Each row was made from one path, in order. Every step used is in the known rows, and no mark comes twice. Write each row's path.
Known rows
tatam, mafitof, risu: [-0.73 -4.33  2.18 -0.84 -2.66  1.24 -0.67 -0.61  1.58 -1.77 -0.03 -3.86
  2.51 -3.69 -1.13 -0.16 -2.83 -1.96  0.81 -0.97  3.21  3.43  3.07  1.03]
risu, sebi: [-0.76  0.53  1.69 -0.64  1.57  1.16  2.32  3.08 -0.18 -2.86  0.42  2.99
 -0.38 -0.50  1.40  0.73  1.47 -2.52 -2.24 -1.03 -0.42 -0.60 -2.73  0.40]
tatam, mafitof, sebi, tezur, risu: [-2.33 -2.52 -1.96  0.46 -3.25  2.61 -2.66  0.40 -1.90 -2.77 -0.65 -3.90
  0.74 -1.09 -0.10  0.52 -2.72  1.71  2.25  1.32 -0.10  2.09  3.55 -0.42]
tatam, sebi, tezur, risu: [ 0.27 -1.23 -1.95  0.37 -1.10  0.41 -2.96  0.91 -1.81 -1.21 -2.40 -2.49
  0.34  0.36  0.57  1.95 -1.67  2.66 -2.76  1.05  0.28  2.11  1.26  0.38]
tezur, risu, sebi: [-0.84  2.66  1.26 -1.26 -0.74  0.94  0.06  7.22 -2.15 -3.20  0.17  2.20
 -1.06 -0.57  2.41  0.67  0.02 -1.72 -3.06  1.75 -2.53 -2.34 -2.67 -1.10]
nibi, mafitof, risu: [ 1.94  0.96  0.58 -2.00 -2.43 -0.93 -1.26 -0.82  1.94  0.58  2.41 -1.48
 -2.59 -2.39 -2.80  1.09 -0.98 -1.78 -0.51  0.28  4.91  2.05  5.01 -1.66]
sebi, risu, tezur: [ 0.73  1.00 -2.03  0.61 -0.43 -0.57 -0.56 -1.56  1.23  2.11 -0.47  0.45
  1.94 -0.63 -3.39  0.48  1.59  2.85  0.02  0.41 -1.06  1.36  1.18 -0.96]
mafitof, risu: [ 0.84 -1.55  0.17 -3.16 -1.65 -0.46 -0.22  0.37  0.94  0.59  0.11 -1.13
 -0.69 -2.83 -1.45  0.15 -3.19 -2.30 -0.23  0.57  4.25  3.05  2.97  1.55]
sebi, tezur, mafitof, risu: [ 1.05  1.15 -0.94 -0.68  0.08 -1.86  0.51 -2.90  2.63  3.25 -2.64 -1.36
 -1.77  1.98 -1.66 -0.55 -3.04 -2.78 -0.75  1.32  1.67 -0.91  2.81  0.14]
sebi, tezur, risu, tatam, mafitof, nibi: [ 0.61 -1.81  1.42  1.65  1.05 -0.32 -3.45  0.75 -1.58 -1.44 -0.21  1.32
  2.60 -0.79  2.08 -0.38  0.56  2.74  2.03 -0.20 -1.83 -0.93 -1.04  1.26]
sebi, mafitof: [-2.51 -2.10  3.03 -2.72  1.70  1.68  1.22 -1.62  0.39  0.37  2.31  1.08
 -0.60  0.32 -0.74  0.15 -0.03 -1.88 -2.97 -2.45  4.84  1.74 -0.04  0.72]
risu, tezur, mafitof: [-0.76  5.06 -0.26  0.94  0.60 -0.70  0.67  3.18  1.48  1.84  0.21  3.40
  1.09 -0.13  1.34  0.17  0.12 -4.03 -3.86 -3.46 -3.51 -1.44 -3.23 -2.88]
nibi, mafitof, sebi: [-0.32  1.20 -1.12 -1.92 -1.74  1.41 -0.22  0.49 -0.65 -0.69  4.87  0.98
 -3.24 -2.60 -1.20  1.30  0.84 -2.29  1.08 -1.42  3.21  1.50  2.58 -2.29]
nibi, mafitof, sebi, tezur, risu, tatam: [ 1.13  1.20 -1.52  0.02 -0.64  1.91 -3.12  1.09 -1.86 -1.68  2.25  0.25
 -2.37  0.65  0.29  0.01  3.03  2.59  4.68  3.03 -2.65 -1.74  2.15 -3.71]
nibi, mafitof, sebi, risu, tatam: [ 0.80 -0.20 -0.84 -0.36  0.28  2.49  0.51 -2.13 -0.10 -1.21  3.62  0.16
 -1.55  0.71 -0.98 -1.20  4.83  3.24  6.35  1.72 -1.63 -1.28  2.12 -1.78]
sebi, risu, tatam, mafitof, nibi: [ 1.01 -3.27  2.41  1.97  1.10 -0.22 -0.02 -2.14 -0.04 -1.06  0.66  1.24
  2.90 -0.92  0.32 -1.75  2.60  3.35  2.75 -0.92 -1.21 -1.61 -1.69  2.67]
tatam, mafitof, sebi: [-3.12 -4.28  0.78 -0.66 -2.45  3.54  0.53  0.55 -0.74 -3.49  2.17 -1.78
  2.16 -3.77  1.15 -0.41 -1.17 -1.19  1.86 -2.81  0.62  3.30  1.29  0.68]
sebi, tezur, risu, tatam: [ 1.09 -1.51 -0.51 -0.37  1.53  2.02 -2.97  2.03 -1.10 -1.48 -1.27  1.83
  1.24  0.41  1.98  0.17  2.18  2.61  0.87  1.44 -2.81 -0.63 -0.40 -0.90]
sebi, tezur, risu: [ 0.22  0.05 -1.78 -1.58 -0.77  0.01 -3.24  1.28 -0.84 -0.57 -1.93  0.74
 -1.03 -0.26 -0.71  1.90 -1.88  1.34 -2.39  2.13  1.31  1.04  2.62 -0.88]
sebi, tezur: [ 0.50 -2.34 -1.38 -0.98  1.74  0.83 -1.33 -2.86  1.06  0.28 -1.04  1.44
 -0.69 -0.37 -2.10  1.47  0.13  0.42 -2.16 -0.41  2.76  2.05  1.72  0.31]
tatam, sebi, risu, tezur: [ 1.29 -0.05 -1.32  2.10 -0.84 -0.74 -0.43 -1.76 -0.04  0.90 -0.98 -2.49
  2.99 -0.46 -1.97  0.84  1.15  3.67 -0.31 -0.01 -2.18  2.45 -0.14 -0.20]

Write each row's path
[ 1.61 -0.50 -0.85  1.35 -0.63 -2.09  0.36 -2.98  2.38  2.17 -3.32 -4.02
 -0.48  2.39  0.16 -0.59 -2.91 -1.73 -0.50  1.15  1.07  0.51  0.80  1.06] -> tatam, sebi, tezur, mafitof, risu
[-2.02  3.86  4.04 -0.99  0.98 -3.11  1.63  3.31 -2.80 -0.39  1.69  3.06
 -3.72  2.10  1.07 -0.59 -1.15 -1.81 -1.96  1.51  1.56 -3.02 -3.09  1.69] -> tezur, risu, sebi, mafitof, nibi
[ 1.61 -5.44 -0.36  2.29  3.56  1.79 -0.76 -1.65  0.00 -1.61 -1.38  0.18
  2.77  0.26  1.77 -0.09  3.69  2.35  0.84 -1.51 -1.75  1.67 -2.42  0.39] -> risu, tatam, sebi, tezur
[-0.08  5.54 -1.22  1.71 -0.19 -1.29  1.10 -0.08  2.50  2.95 -1.23  1.16
  1.18  2.03 -1.64 -0.94  0.27 -0.01 -1.68 -0.17 -4.05 -2.70 -0.88 -2.20] -> sebi, risu, tezur, mafitof
[ 1.37  5.59 -1.26  3.51 -0.63 -5.51  1.74 -0.33 -0.12  3.91 -0.79  0.19
  0.76  2.11 -0.73 -0.33 -0.65  1.00 -0.75 -0.80 -2.59 -2.58 -3.94  0.83] -> tatam, sebi, risu, tezur, mafitof, nibi
[-0.06 -0.03 -2.54 -0.39 -0.41  1.07 -1.73 -4.49  0.26  0.17  3.18  0.09
 -4.06 -0.23 -3.78  2.01  1.19  0.46  2.12  0.95  3.04  1.55  4.74 -2.08] -> nibi, mafitof, sebi, tezur
[-0.80 -1.54  2.26  0.18 -0.44 -0.44 -0.70  0.13  0.01 -1.57  2.06  1.28
  1.60 -3.93 -0.04  0.40 -1.77 -1.70 -1.97 -3.95  3.62  1.73 -1.28  2.77] -> tatam, mafitof, nibi
[ 0.41  3.66 -1.17  3.62 -0.34 -1.21  1.37 -0.07  1.42  2.32 -2.40 -1.87
  2.68  2.62  0.05 -0.89  0.33  1.45 -1.57 -1.40 -5.02 -1.66 -2.60 -1.50] -> tatam, sebi, risu, tezur, mafitof
[-1.19  0.41 -0.89  0.05  0.67  2.23  3.77  0.43 -0.22  0.09  0.09  1.11
 -0.58  1.90  3.04 -2.99  2.12 -0.13  5.10  1.00 -4.99 -4.48 -2.64 -0.26] -> tezur, mafitof, sebi, risu, tatam
[-0.32  2.05  0.52 -2.22 -1.25 -1.37  1.67  2.03  1.84  2.35 -0.65 -0.62
 -1.39  0.04  0.64 -0.60 -3.37 -4.83 -1.45 -0.20  1.53 -0.82  0.36 -0.65] -> tezur, mafitof, risu
[-0.30  0.69 -3.66  0.34 -2.22 -0.57  0.45 -2.37 -0.30  1.82  0.93 -1.33
 -0.04 -1.47 -3.05  0.24  0.40  2.51  4.50  1.60 -1.41  1.83  2.30 -1.15] -> mafitof, sebi, risu, tezur
[-1.31 -0.20  2.92 -2.09  1.56 -2.51  1.36 -2.13 -0.51  2.05  3.72  2.69
 -2.69 -0.46 -1.44 -0.03 -1.36 -1.92 -2.54 -2.80  6.79  0.86 -1.04  2.68] -> sebi, mafitof, nibi
[ 0.93 -2.91  0.37 -0.35  2.33  2.12  0.88 -0.35  0.38 -0.51  0.09  1.85
  2.38 -0.31  0.36 -0.85  4.00  2.94  1.63  0.24 -1.77 -1.47 -0.65  0.65] -> sebi, risu, tatam
[ 1.00 -1.13  2.20  0.69  1.15  0.08  1.93  2.39  0.79  0.05 -1.20 -1.11
  1.59  0.20  4.23 -2.25 -0.20 -3.26  1.56 -1.09 -3.43 -1.90 -3.93 -0.14] -> tezur, mafitof, risu, tatam, sebi
[-0.48 -0.08 -0.82  1.64  1.47  0.31  0.00 -1.13  1.26  0.55 -2.27 -0.95
  0.31  2.85  1.27  0.03 -0.22 -1.00 -3.32 -1.85 -0.41 -0.84 -2.03  0.04] -> tatam, sebi, tezur, mafitof
[-0.67 -0.53  3.78 -0.20  1.37 -1.23  0.04  2.88 -3.35 -0.50  1.63  0.53
  0.20  1.00  4.07 -0.87  0.43  1.32  0.34 -1.11  0.33 -0.89 -5.43  2.55] -> tezur, risu, tatam, sebi, mafitof, nibi
[ 0.64 -3.18 -0.60 -0.33 -0.69  0.58  0.70 -1.19 -0.46 -0.67 -1.27 -3.44
  1.35 -0.19 -1.19  0.63  0.75  3.08 -0.95  0.13  1.43  1.82  0.33  1.92] -> tatam, sebi, risu
[ 1.32  7.50 -1.21  1.89  0.13 -5.76  0.89 -1.12  1.15  5.03 -0.52  3.03
 -0.80  1.77 -1.87 -0.76 -0.69 -0.38 -1.06 -0.57 -1.62 -3.93 -2.12  0.26] -> sebi, risu, tezur, mafitof, nibi
[ 1.16 -1.54  0.22  0.69  0.61 -1.09  1.21 -3.20  1.01  0.13 -2.47 -1.03
 -2.35  1.11 -2.47  0.25 -0.99 -0.98  1.94  3.73  1.25  1.03  2.65  1.14] -> mafitof, risu, sebi, tezur
[ 1.89 -5.03  1.53 -0.19  0.58  0.90  0.55  1.32  0.10 -1.14  0.26 -2.35
  2.48 -1.91  2.89 -0.98  0.64 -0.12  2.38 -0.78 -0.59  2.02 -1.48  1.16] -> mafitof, risu, tatam, sebi
[-0.50  2.93  0.49  2.13  3.06  0.02  2.62  0.30  1.58 -0.27 -2.47  3.43
 -1.16  4.56  1.15 -0.80  1.17 -2.99 -3.05  0.67 -3.32 -4.28 -3.13 -0.75] -> risu, sebi, tezur, mafitof
[-0.65 -0.81 -3.48 -1.97 -2.30  0.74 -2.32  0.60 -2.84 -0.69  0.11 -1.17
 -2.51 -1.02 -0.59  1.69 -2.68  1.34  1.99  3.03  0.78  1.92  3.41 -0.60] -> mafitof, sebi, tezur, risu
[-3.38  2.15  3.38 -1.57  0.82  0.99  1.60  4.04 -1.74 -2.02  1.13  0.75
 -1.79  2.74  1.62  0.26 -0.20 -1.38 -2.67  1.55 -0.61 -1.73 -2.02 -0.54] -> tezur, risu, sebi, mafitof
